Each row was made from one path, in order. Every step used is in the known rows, and no mark comes twice. Write each row's path.
Known rows
tabe, kibav, tusif: -0.15	0.81	2.00	0.45	-2.04	1.99	0.09	-0.54	-2.17	-1.09	-3.22	-0.85	1.54	-1.84	0.42	-0.78	0.24	0.32	-0.88	-0.64	-1.24	-1.14	2.97
busa, tabe: 0.45	0.86	0.89	2.37	0.91	1.24	-0.33	-2.39	-0.83	-0.47	-4.06	0.16	0.98	-1.74	3.58	0.07	0.38	1.58	-0.07	-1.07	-0.11	-0.42	3.04
sanut, sasug, mosod, kibav, tusif: 0.35	0.60	2.20	1.61	0.61	3.62	0.73	-0.75	-1.96	0.62	-3.76	-1.36	1.51	-2.24	1.08	0.57	-0.32	2.38	-0.46	-0.74	0.08	-2.22	3.34
tabe, kibav, mosod, sasug: -1.13	1.94	1.36	1.35	0.09	2.44	-0.47	-0.04	0.42	-0.19	-4.55	-1.67	2.97	-3.29	1.98	0.68	-0.39	0.16	-0.65	-0.18	0.29	-1.88	3.08
busa, tabe, luze, sanut: -0.90	0.59	1.94	1.49	0.16	0.67	1.41	-1.65	-1.76	-2.20	-4.51	-1.09	0.21	-2.13	6.11	1.04	0.69	3.53	0.07	-2.66	-0.30	0.88	3.25
tabe, sasug, mosod, kibav, tusif: 0.74	0.39	2.59	1.94	0.05	3.43	0.51	-0.86	-2.01	-0.66	-4.29	-2.68	1.72	-2.42	0.91	0.20	0.02	1.93	-0.24	-1.28	0.14	-2.71	4.45
mosod, sasug, sanut, busa, tabe: -0.16	1.45	0.17	2.11	2.96	2.33	-0.95	-0.26	0.38	-0.93	-3.85	-0.56	0.33	0.77	5.34	1.02	0.34	2.29	-0.65	-1.66	-0.69	-0.27	3.19
sanut, sasug: -0.73	1.10	1.92	0.66	1.46	2.52	0.07	-0.93	-1.12	-0.44	-4.37	-0.52	1.46	-2.30	1.17	1.30	-0.67	1.73	-0.03	0.45	0.06	-0.54	1.42
busa, sanut, sasug: -0.91	1.10	2.70	0.21	1.41	2.59	0.11	0.06	-1.11	-1.51	-4.01	-0.24	1.48	-3.39	2.48	2.88	-0.15	2.55	-0.68	0.01	-0.44	0.10	1.20
luze, sanut, busa: -0.16	1.55	0.83	1.56	0.30	1.73	1.20	-0.82	-1.18	-2.05	-1.71	-1.13	1.10	-1.73	4.47	0.71	-0.11	1.32	-0.61	0.38	-0.92	0.96	2.37
kibav, mosod: 0.64	0.82	0.38	2.77	-0.21	2.15	0.24	-1.38	-1.46	0.29	-3.35	-0.96	1.20	-2.76	3.31	1.10	-0.44	-0.20	0.71	0.74	1.28	-1.46	2.45
kibav, tabe, sasug, mosod: -0.14	1.22	1.46	3.06	2.06	2.58	-0.57	-2.79	-1.24	-0.17	-7.04	-2.47	1.03	-0.84	3.02	1.36	-0.07	1.91	1.42	0.00	0.56	-1.55	3.88
sanut, busa, tabe, sasug, mosod: 0.86	2.33	1.03	3.43	2.63	2.72	-0.78	-1.88	-0.86	-0.29	-4.95	-2.36	1.07	-0.21	5.00	-0.14	0.41	2.15	0.82	-1.58	0.65	-1.31	4.34
zimeb, sasug, sanut, busa: -0.74	1.11	1.40	2.02	1.32	2.88	-0.23	0.54	-1.69	-1.72	-2.47	-1.29	0.61	0.00	4.88	1.98	0.55	0.41	-0.06	-0.49	0.08	-0.16	2.29
zimeb, sasug, tabe, kibav, mosod: -1.69	2.19	1.74	2.91	0.01	2.99	-0.91	-0.93	-1.15	0.76	-5.49	-1.82	2.29	-1.79	3.59	1.26	0.63	0.56	0.90	-2.12	0.22	-1.68	3.57
sasug, sanut, busa, tabe, kibav, tusif: 0.36	1.85	0.79	1.28	-0.68	1.99	-0.42	0.04	-2.73	-0.41	-1.91	0.26	0.08	1.73	4.88	-1.06	1.41	2.12	-1.39	-2.81	-1.96	-0.30	3.77
zimeb, sasug: -0.91	0.47	2.38	1.96	0.53	2.50	-0.23	-0.75	-0.83	-1.79	-4.38	-1.27	1.67	-2.32	2.00	1.83	-0.01	0.00	0.21	0.02	0.49	-1.00	2.30
sasug, mosod, kibav, tabe: 0.15	0.75	0.92	3.59	2.11	1.79	0.42	-3.12	-1.10	0.57	-4.24	-1.61	1.45	-1.72	3.57	-0.07	0.37	1.69	-0.22	-0.38	0.37	-0.64	4.59
mosod, kibav, tabe, sasug: -1.00	1.00	2.47	1.87	2.44	2.03	0.21	-1.64	-1.38	-1.07	-5.51	-1.72	1.44	-0.03	0.72	0.42	0.10	3.00	-1.12	-1.32	-0.87	-0.22	4.16
luze, sanut, busa, tabe: 0.15	1.93	0.61	2.44	0.88	1.37	0.82	-1.49	-0.86	-1.51	-2.43	-0.03	0.74	-0.56	6.07	0.33	0.51	2.74	-0.86	-1.35	-1.29	0.96	3.16
busa, sanut, sasug, mosod, kibav: -0.53	1.33	2.83	1.24	2.00	2.95	0.75	-0.50	-0.93	-0.41	-2.94	-1.04	2.61	-5.09	3.84	2.12	0.41	3.14	-1.22	-0.80	0.32	-0.58	2.80
busa, sanut, sasug, mosod, kibav, tusif: 0.23	0.59	2.97	1.20	0.62	3.70	0.90	0.27	-1.92	-0.53	-3.28	-1.06	1.47	-3.42	2.43	2.17	0.24	3.20	-1.12	-1.25	-0.43	-1.63	3.13
luze, sanut: -0.46	0.74	1.44	1.02	-0.81	1.46	1.26	-1.53	-1.11	-1.91	-2.52	-0.31	1.76	-3.98	3.92	1.50	-0.03	1.69	-0.40	0.43	-0.71	0.22	1.98

Write each row's path
-0.56	0.18	1.70	3.28	2.63	1.41	1.02	-2.54	-1.97	-0.28	-5.48	-3.36	0.35	-0.98	4.19	-0.13	0.46	2.10	0.50	-1.79	1.13	-0.01	5.02 -> sasug, mosod, kibav, tabe, luze
-0.26	0.96	2.42	1.11	-0.48	3.42	1.87	-0.56	-1.98	-0.24	-2.98	-0.80	1.88	-3.45	2.99	1.76	-0.13	3.88	-1.01	-0.99	-0.88	-1.57	3.15 -> luze, sanut, sasug, mosod, kibav, tusif
-0.61	2.13	0.46	2.50	-0.20	2.21	-0.65	-1.91	-1.39	1.54	-4.40	-1.42	1.90	-2.35	3.55	-0.17	0.34	0.67	0.77	-1.46	0.06	-1.10	3.39 -> sasug, tabe, kibav, mosod
-0.88	1.44	2.42	2.22	3.16	2.69	0.44	-1.35	-1.11	0.09	-4.89	-0.91	1.56	-2.25	4.04	2.44	0.47	4.03	-1.02	-1.00	-0.36	-0.10	3.59 -> busa, sanut, sasug, mosod, kibav, tabe
0.05	1.03	1.06	2.66	2.60	1.23	0.26	-1.11	-1.79	-1.54	-4.44	-2.50	-0.86	1.32	4.76	-0.86	0.42	1.70	0.47	-2.43	0.45	1.01	3.87 -> sanut, busa, tabe, luze
0.27	1.00	0.17	1.56	1.16	2.04	0.02	-0.43	-1.91	-0.96	-1.44	-0.88	0.30	-0.51	4.86	0.55	0.28	0.62	-0.14	0.18	-0.10	0.41	2.12 -> sasug, sanut, busa
-1.01	2.59	0.40	1.39	0.89	2.83	-0.55	1.26	-0.41	-0.12	-2.59	-1.56	1.83	-0.89	4.80	0.90	0.13	0.58	-0.95	-0.67	-0.05	-1.01	3.01 -> tabe, kibav, mosod, sasug, sanut, busa
-0.54	0.67	1.87	0.37	0.43	2.42	-0.13	-0.48	-2.05	-1.40	-3.82	-0.95	1.30	-2.39	3.27	1.98	0.30	2.04	0.14	-0.50	-0.02	-0.93	2.04 -> tabe, sasug, sanut
-0.95	-0.05	1.58	2.30	2.01	1.04	0.53	-1.98	-2.16	-1.39	-6.48	-2.61	-0.83	0.71	2.77	0.57	-0.09	1.47	1.06	-0.91	0.44	0.66	3.41 -> kibav, tabe, luze
-1.41	1.54	2.76	1.67	1.98	1.96	1.91	-1.40	-1.68	-0.40	-4.59	-1.48	1.56	-3.26	6.57	1.21	0.78	5.73	-0.64	-3.64	0.18	0.09	4.08 -> busa, tabe, luze, sanut, sasug, mosod, kibav
0.77	1.65	0.31	2.97	2.02	1.58	-0.39	-1.65	-0.87	-0.68	-3.20	-0.65	0.26	0.58	4.18	-0.78	0.33	1.27	-0.30	-1.06	-0.32	0.30	3.42 -> sanut, busa, tabe
-0.48	0.55	1.38	2.46	1.98	1.34	0.52	-2.32	-1.25	-0.41	-4.02	-0.81	1.07	-0.46	1.70	-0.18	0.20	1.90	-1.23	-0.60	-0.74	0.40	3.88 -> mosod, kibav, tabe
-0.25	1.45	1.29	0.97	1.65	2.77	-0.24	0.20	-2.07	-1.59	-3.00	-1.83	0.58	-0.02	3.88	1.15	0.19	1.68	-0.11	-0.60	-0.24	-0.16	2.43 -> tabe, sasug, sanut, busa
-0.01	1.08	2.39	1.96	1.43	2.70	0.39	-1.59	-1.04	-0.56	-3.91	-2.58	2.83	-4.13	2.36	0.21	0.19	1.85	-0.31	-0.89	0.87	-1.69	4.09 -> tabe, sasug, mosod, kibav
-0.82	3.13	1.28	1.29	-0.09	1.00	0.56	-1.08	-1.04	-1.47	-1.91	0.01	2.04	-1.15	5.88	-0.95	1.19	2.84	-1.92	-2.22	-2.06	1.26	3.59 -> luze, sanut, busa, tabe, kibav
-1.17	0.95	1.90	2.56	2.40	2.12	-0.02	0.40	-2.30	-1.97	-4.41	-2.01	-0.92	1.90	7.02	1.55	1.26	2.28	0.47	-3.61	0.51	0.52	3.53 -> zimeb, sasug, sanut, busa, tabe, luze
-0.24	2.75	1.03	1.87	1.10	1.20	-0.59	-1.23	-1.01	-0.58	-2.69	-0.54	1.64	0.00	3.94	-2.07	0.97	1.34	-1.36	-1.91	-1.09	0.62	3.83 -> sanut, busa, tabe, kibav
-0.84	0.95	1.60	1.33	0.86	1.41	1.79	-0.23	-1.99	-2.93	-3.05	-2.95	-0.09	-1.01	5.02	0.61	-0.04	1.72	0.03	-1.03	-0.13	1.63	2.81 -> tabe, luze, sanut, busa
-1.09	1.66	1.26	1.29	0.36	1.68	-0.76	-2.26	-0.99	0.18	-4.49	-1.32	2.03	-2.47	2.26	-0.84	0.56	1.04	0.17	-1.64	-0.93	-0.08	3.19 -> sasug, tabe, kibav
-0.37	2.48	1.72	1.80	1.35	2.11	0.51	-0.90	-1.08	-2.15	-3.98	-0.91	1.11	-0.03	5.01	0.86	0.45	3.77	-0.76	-2.05	-1.45	0.41	3.44 -> luze, sanut, busa, tabe, sasug
0.07	3.00	-0.21	2.55	0.20	1.74	-0.43	-0.35	-2.22	1.02	-1.54	0.14	1.09	0.14	7.57	-0.35	1.34	1.71	-0.85	-2.29	-0.28	-0.31	3.65 -> sasug, sanut, busa, tabe, kibav, mosod
-1.87	1.70	1.57	0.96	1.62	2.38	-1.30	-1.41	1.05	-0.35	-6.18	-2.02	2.46	-2.32	1.07	0.00	0.00	1.29	-0.10	-1.69	-1.15	-0.73	3.38 -> mosod, sasug, tabe, kibav
-1.44	1.57	0.54	3.02	2.59	3.04	0.75	0.06	-0.15	-0.99	-6.29	-4.29	-0.45	0.29	5.66	2.09	-0.66	2.47	1.53	-2.39	0.20	-0.04	3.75 -> kibav, mosod, sasug, tabe, luze, sanut, busa
-2.14	2.39	2.80	-0.02	1.45	2.66	-0.72	-0.46	-0.98	-0.35	-5.06	-0.63	2.11	-2.94	2.77	1.57	0.62	3.41	-0.65	-2.21	-1.63	0.50	2.18 -> busa, sanut, sasug, tabe, kibav
-2.43	0.97	2.51	0.86	1.95	1.70	1.58	-1.05	-2.26	-1.61	-6.79	-1.60	-0.25	0.21	3.89	2.59	-0.33	4.50	0.32	-1.34	-0.81	1.23	2.41 -> kibav, tabe, luze, sanut, sasug
0.51	0.60	1.33	2.53	0.93	2.00	0.66	-2.27	-0.94	0.05	-2.34	-1.73	2.52	-4.56	3.35	-0.34	0.29	0.85	-0.40	-0.17	1.02	-1.09	3.82 -> sasug, mosod, kibav
-0.25	0.25	1.68	2.07	1.40	0.89	0.30	-1.83	-1.71	-1.31	-5.31	-1.69	-0.17	-1.03	4.24	-0.08	0.49	2.06	0.64	-2.44	0.67	0.24	3.47 -> busa, tabe, luze
0.27	3.20	0.16	3.13	0.54	1.69	-0.45	-0.91	-1.38	0.73	-2.65	-0.67	1.50	0.08	5.30	-1.29	0.77	0.95	-0.81	-1.86	-0.09	-0.45	4.02 -> sanut, busa, tabe, kibav, mosod
-2.47	0.41	2.80	1.94	0.87	2.34	0.89	-0.97	-1.56	-2.37	-6.51	-3.03	0.34	-1.71	5.02	2.79	0.41	2.69	1.51	-3.06	-0.22	0.39	3.14 -> zimeb, sasug, tabe, luze, sanut
